What can hang from each mark
Z_972: Z_362 Z_936
Z_133: Z_162
Z_362: Z_437
Z_437: Z_162 Z_861
Z_936: Z_133 Z_437 Z_972
Z_861: Z_972
Z_162: Z_972
Z_503: Z_362

Every row comes from one small tree of marks. Brackets hold a mark, then the marks that hang from it, in the order of their numbers. Every link used is in the known rows. Which tree was each row made from?
Known rows
{Z_936 Z_133 Z_972}: [-1.25 -2.19  1.16  0.50  2.23  0.87  1.14 -1.20  0.65  0.06  1.24 -1.76
  0.43  0.88  2.88 -0.34  1.38  1.49 -0.04  1.67]
{Z_936 Z_133 {Z_437 {Z_861 Z_972}}}: [-3.20 -2.59 -1.34 -0.61  1.45  1.36  0.41 -1.17  1.62  0.37 -1.17 -1.58
 -0.05  0.84  3.78  0.70  2.60  1.67  2.23  1.36]
{Z_861 {Z_972 {Z_362 Z_437} Z_936}}: [-3.18  0.26  0.09 -0.08  1.32  0.84 -4.27 -0.22 -1.13  0.09 -0.87 -1.84
 -1.09 -0.78  2.09 -0.77 -1.27  3.03  1.21 -2.27]
{Z_437 Z_162 {Z_861 {Z_972 Z_362 Z_936}}}: [-1.67  1.56 -1.83  0.10 -1.02  1.18 -0.75 -2.08 -0.28  2.56 -1.84 -0.23
 -1.49 -2.43  4.37  0.10 -1.34  3.35  1.30 -1.24]
{Z_362 {Z_437 {Z_162 {Z_972 Z_936}} Z_861}}: [-1.28  0.98 -0.05 -0.50 -0.33 -2.12  0.27 -2.28 -1.57 -0.11 -2.50 -0.57
 -1.66 -1.98  5.98 -0.96 -1.93  3.31  2.10 -1.42]
{Z_362 {Z_437 Z_861}}: [-1.43 -0.27 -0.47 -0.52  0.86 -0.93  0.58 -0.29 -0.49 -0.38  0.16  0.60
 -0.04  0.00  2.63  0.56  0.36  2.71  2.59 -1.00]
{Z_972 {Z_362 {Z_437 Z_162 Z_861}} Z_936}: [-2.67  2.16  0.20  2.05 -0.09 -0.48 -0.48 -2.51 -0.97  2.05 -0.59  0.41
 -2.43 -3.06  3.70 -1.16 -2.32  5.53  1.86 -2.32]
{Z_162 {Z_972 Z_362 {Z_936 {Z_437 Z_861}}}}: [-4.95  2.48  0.73  0.50 -1.49 -1.40 -0.91  0.10 -0.52  3.29 -3.25 -1.91
 -0.58 -4.14  2.36 -0.31 -0.49  2.13  1.21  0.98]
{Z_972 {Z_362 Z_437} Z_936}: [-3.19  1.25  1.68  1.36  0.82 -0.70 -2.79 -0.67 -1.18  0.81 -0.23 -1.20
 -1.40 -1.69  0.55 -1.19 -2.08  3.39  0.71 -2.08]
{Z_936 Z_133}: [-0.90 -1.68 -0.17 -0.10  1.57  1.25  0.53 -1.56  0.05 -0.10  0.19 -0.73
 -0.58  1.41  1.65 -0.20 -0.27  0.74 -0.33  0.58]
{Z_503 Z_362}: [-0.23  0.60  0.61  1.14 -0.49  1.15  0.94  0.85 -0.35  0.39  0.89 -1.79
 -0.57 -1.86 -1.59  0.49 -1.08  0.82  0.48 -1.52]
{Z_362 {Z_437 {Z_861 Z_972}}}: [-1.36 -1.31 -1.88 -1.93  1.00  0.18 -0.62  0.42 -0.36 -1.24 -0.49 -0.40
  0.27  0.91  3.92  1.18  0.96  2.27  2.91 -1.14]
{Z_936 Z_133 Z_437}: [-2.73 -2.14  0.97  1.81  1.59  0.65 -0.10 -1.59  1.11  0.29 -0.29 -1.64
 -1.22  0.54  0.52 -0.76  1.45  1.34  0.18  1.29]
{Z_503 {Z_362 {Z_437 Z_162 Z_861}}}: [-0.44  0.47 -0.23  2.13 -0.15  0.15  1.90 -1.29 -0.81  0.38  1.25 -0.46
 -2.33 -2.54  2.18  0.20 -1.56  4.37  2.72 -2.82]
{Z_133 Z_162}: [-0.42  0.04 -0.76  1.00  0.47 -0.72 -0.09  1.17  2.15  0.25  0.77 -0.10
  0.56  1.15 -0.63 -1.43  0.24  0.61 -0.27 -0.07]
{Z_972 Z_362 {Z_936 Z_437}}: [-4.24  1.39  2.06  2.82 -0.43 -0.34 -2.19 -0.74  0.76  2.49 -1.42 -1.80
 -1.21 -3.16 -1.19 -1.37 -0.28  2.37  0.43 -0.12]
{Z_437 {Z_861 {Z_972 Z_362 Z_936}}}: [-3.04  1.31 -1.24 -1.63 -0.58  1.17 -1.14 -0.05 -0.44  2.36 -2.14 -0.67
 -0.02 -1.72  3.56  1.05 -0.71  2.13  1.86 -0.64]
{Z_861 {Z_972 Z_362 Z_936}}: [-2.23  0.80 -0.41 -0.72  0.13  1.37 -2.95  0.06 -0.37  1.30 -1.72 -1.70
 -0.49 -1.14  1.49 -0.06 -1.26  1.30  0.24 -0.98]
{Z_503 {Z_362 Z_437}}: [-0.88 -0.16  1.01  1.48  0.74  0.52 -0.38  0.80 -1.25 -1.02  1.37 -1.99
 -1.22 -1.32 -0.88 -0.03 -1.47  2.48  1.29 -2.48]
{Z_861 Z_972}: [ 0.02 -0.97 -1.60 -1.37  0.66  1.20 -1.57  0.62  0.04 -0.61 -0.77 -1.03
  0.42  1.03  1.45  0.63  1.02 -0.43  0.24 -0.13]
{Z_972 Z_362 Z_936}: [-2.24  1.97  1.38  1.02 -0.39  0.26 -1.51 -0.81 -0.55  2.15 -1.00 -0.59
 -1.01 -2.28  0.09 -0.72 -2.01  1.83 -0.33 -0.87]
{Z_362 {Z_437 {Z_162 Z_972} Z_861}}: [-0.51  0.53 -1.49 -0.41  0.19 -1.57  0.32 -1.09 -1.80 -0.29 -1.23 -0.01
 -1.98 -1.04  4.94 -0.55 -1.03  2.30  1.28 -0.67]

Write each row's tree
[-3.48  1.80  0.93  0.06  0.51 -1.13 -3.41  0.11 -2.57  0.82 -1.70 -2.48
 -1.78 -2.14  2.07 -1.12 -2.89  2.45 -0.25 -1.14]
{Z_162 {Z_972 {Z_362 Z_437} Z_936}}
[-0.81  0.73 -0.36  3.31  1.15  0.30 -2.38 -1.20 -0.81  0.72  0.84  0.25
 -3.49 -1.32  0.86 -1.51 -1.87  3.51 -0.31 -1.78]
{Z_972 {Z_362 {Z_437 Z_162}}}
[-2.44 -0.93 -1.40 -0.35 -0.28  0.03 -0.11  0.56  1.58  0.51 -1.29 -0.97
  0.49 -0.74  1.94  1.11  2.80  0.95  2.55  0.92]
{Z_936 {Z_437 {Z_861 Z_972}}}
[-3.51  0.39  0.30 -0.61  1.25  0.88 -1.59 -1.34 -1.79  2.00 -2.59 -2.30
 -1.83 -1.10  3.44 -1.08 -2.82  1.57 -1.58  0.81]
{Z_162 {Z_972 Z_362 {Z_936 Z_133}}}
[-1.61 -2.14  0.38  1.34  2.68  0.07  0.79 -0.25  2.64  0.51  2.06 -1.85
  0.89  1.97  2.30 -2.13  1.69  1.77  0.01  1.66]
{Z_936 {Z_133 Z_162} Z_972}
[ 0.28 -0.14  0.43  3.24  0.52  0.74 -0.01 -1.16 -1.05 -0.68  1.55 -1.36
 -2.84 -1.98  0.05 -0.86 -1.85  3.40  0.94 -3.27]
{Z_503 {Z_362 {Z_437 Z_162}}}
[ 0.66 -0.31 -2.93 -0.81 -0.68  1.05  0.74 -1.21  0.28  0.59 -1.06  0.62
 -0.68 -0.27  4.41  0.80  0.47  1.38  1.78 -0.46]
{Z_437 Z_162 {Z_861 Z_972}}
[-0.39 -0.60 -1.79  0.67  0.46  1.57  0.37 -0.61 -0.73 -0.37  0.50 -1.52
 -2.11 -1.37  3.43  0.71 -0.85  3.73  3.13 -3.07]
{Z_503 {Z_362 {Z_437 Z_162 {Z_861 Z_972}}}}
[-3.98 -1.35 -1.11  0.26  1.39 -1.13  1.01  0.10  2.13  1.22 -1.10 -1.80
 -0.31  0.50  3.42 -1.67  1.26  1.55  0.72  2.31]
{Z_936 {Z_133 {Z_162 Z_972}} {Z_437 Z_861}}
[-2.89 -1.60 -1.89 -2.28  1.48  0.68  0.90 -1.33  2.38  0.68 -1.13 -1.28
  1.15  1.92  5.46 -0.77  0.34  2.86  2.26 -0.48]
{Z_437 {Z_861 {Z_972 {Z_936 {Z_133 Z_162}}}}}
[-3.00 -0.73 -0.53 -0.68  1.64  2.67 -2.29 -1.67 -0.34  1.28 -1.69 -2.15
 -1.14  0.41  3.15 -0.41 -1.48  1.95 -0.20 -0.57]
{Z_861 {Z_972 Z_362 {Z_936 Z_133}}}
[-5.32 -0.05  1.24  3.34  1.60  0.41 -1.95 -1.34  2.86  2.90 -0.17 -2.08
 -1.40 -0.48 -0.03 -3.06 -0.36  3.74 -0.17  0.22]
{Z_972 Z_362 {Z_936 {Z_133 Z_162} Z_437}}
[-2.24 -1.09  0.35  0.37  1.75 -0.13  0.20 -1.87  2.09  0.78 -0.03 -1.25
  0.10  1.46  2.09 -2.43 -0.69  2.25  0.08 -0.49]
{Z_972 {Z_936 {Z_133 Z_162}}}
[-1.57 -2.34  1.42  3.94  2.10  0.70  0.50 -3.23  1.97  0.84  1.05 -2.29
 -1.80 -0.71  2.57 -2.17  2.45  3.10  0.38  1.75]
{Z_936 Z_133 {Z_437 Z_162} Z_972}
[-1.15 -0.46 -1.15 -0.61  0.19 -0.51 -0.93 -2.55 -0.31 -0.46 -1.42 -0.50
 -1.00 -0.80  5.78 -0.40 -0.32  4.14  3.26 -2.68]
{Z_362 {Z_437 Z_162 {Z_861 {Z_972 Z_936}}}}
[-1.75  1.38 -1.18  2.32  0.41 -0.08 -0.62 -1.36 -1.06  1.57  0.50  1.23
 -2.66 -2.00  2.90 -0.45 -1.60  4.41  1.26 -1.34]
{Z_972 {Z_362 {Z_437 Z_162 Z_861}}}
[-1.97  0.79 -2.51 -1.46 -0.13  1.75 -0.76  0.98 -0.51  1.98 -0.97  0.02
  0.09 -0.71  2.86  1.50  0.25  1.14  1.10  0.38]
{Z_437 {Z_861 {Z_972 Z_362}}}
[-0.39  0.74 -0.87  0.82 -0.17 -0.34  1.24 -0.27 -2.19 -0.09 -0.50 -1.62
 -2.52 -3.00  3.73 -0.05 -2.30  3.02  1.85 -1.87]
{Z_503 {Z_362 {Z_437 {Z_162 Z_972} Z_861}}}
[-2.45 -0.08  0.19 -1.24  0.02  0.90 -0.15 -0.15 -0.93 -0.31 -0.71 -2.70
 -0.22 -2.09  3.29  1.19 -1.07  4.13  4.16 -3.36]
{Z_503 {Z_362 {Z_437 {Z_861 {Z_972 Z_936}}}}}
[-3.44  0.99  1.57  0.87 -1.45 -1.49  0.89 -1.58  1.48  1.79 -1.85 -0.75
  0.50 -2.51  1.52 -0.03  1.02  2.61  3.05 -0.05]
{Z_972 {Z_936 {Z_437 Z_861}}}
[-4.85  2.27  1.39  1.93 -1.17 -0.63 -0.23 -1.00  0.87  3.62 -1.64 -0.85
 -0.47 -3.84  0.81 -0.41  0.11  3.30  2.02 -0.07]
{Z_972 Z_362 {Z_936 {Z_437 Z_861}}}
[-2.52  0.34  1.48  2.38  1.85 -0.01 -2.16  0.95 -0.63  0.77  2.09 -1.54
 -0.60 -1.31  0.81 -1.04  0.26  3.12  0.39 -0.08]
{Z_936 {Z_972 {Z_362 Z_437}}}
[-2.91  1.12  0.74  4.38 -0.23 -0.18  0.65 -1.22  1.42  3.59  0.77 -0.89
 -1.46 -3.99  2.25 -0.93  2.01  3.80  1.38  1.71]
{Z_936 {Z_437 Z_162 Z_861} {Z_972 Z_362}}
[-2.12  0.70 -0.31  0.88  1.09  1.03 -1.20 -3.28 -1.55  2.14 -2.40 -1.92
 -3.39 -1.69  4.45 -2.05 -3.25  2.43 -1.81  0.21]
{Z_437 {Z_162 {Z_972 Z_362 {Z_936 Z_133}}}}
[ 0.40  1.17 -1.96 -0.67 -0.94 -1.05  1.42 -0.90 -1.05  1.09 -2.21  0.39
 -1.19 -1.80  4.66  0.04 -1.17  0.73  0.29  0.93]
{Z_437 {Z_162 Z_972} Z_861}
[-2.90  0.99 -1.14  0.96  1.85 -1.48 -3.41  2.61 -0.34  0.51  0.26 -1.53
 -1.40  0.06  0.85 -2.30 -1.83  1.70 -1.09 -0.33]
{Z_133 {Z_162 {Z_972 {Z_362 Z_437}}}}
[-1.93  1.13  0.10  2.89  1.06 -0.32  0.00 -1.13 -0.50  1.99  1.62  0.04
 -1.73 -2.41  4.08 -0.84  0.11  5.18  1.67 -0.39]
{Z_936 {Z_972 {Z_362 {Z_437 Z_162 Z_861}}}}
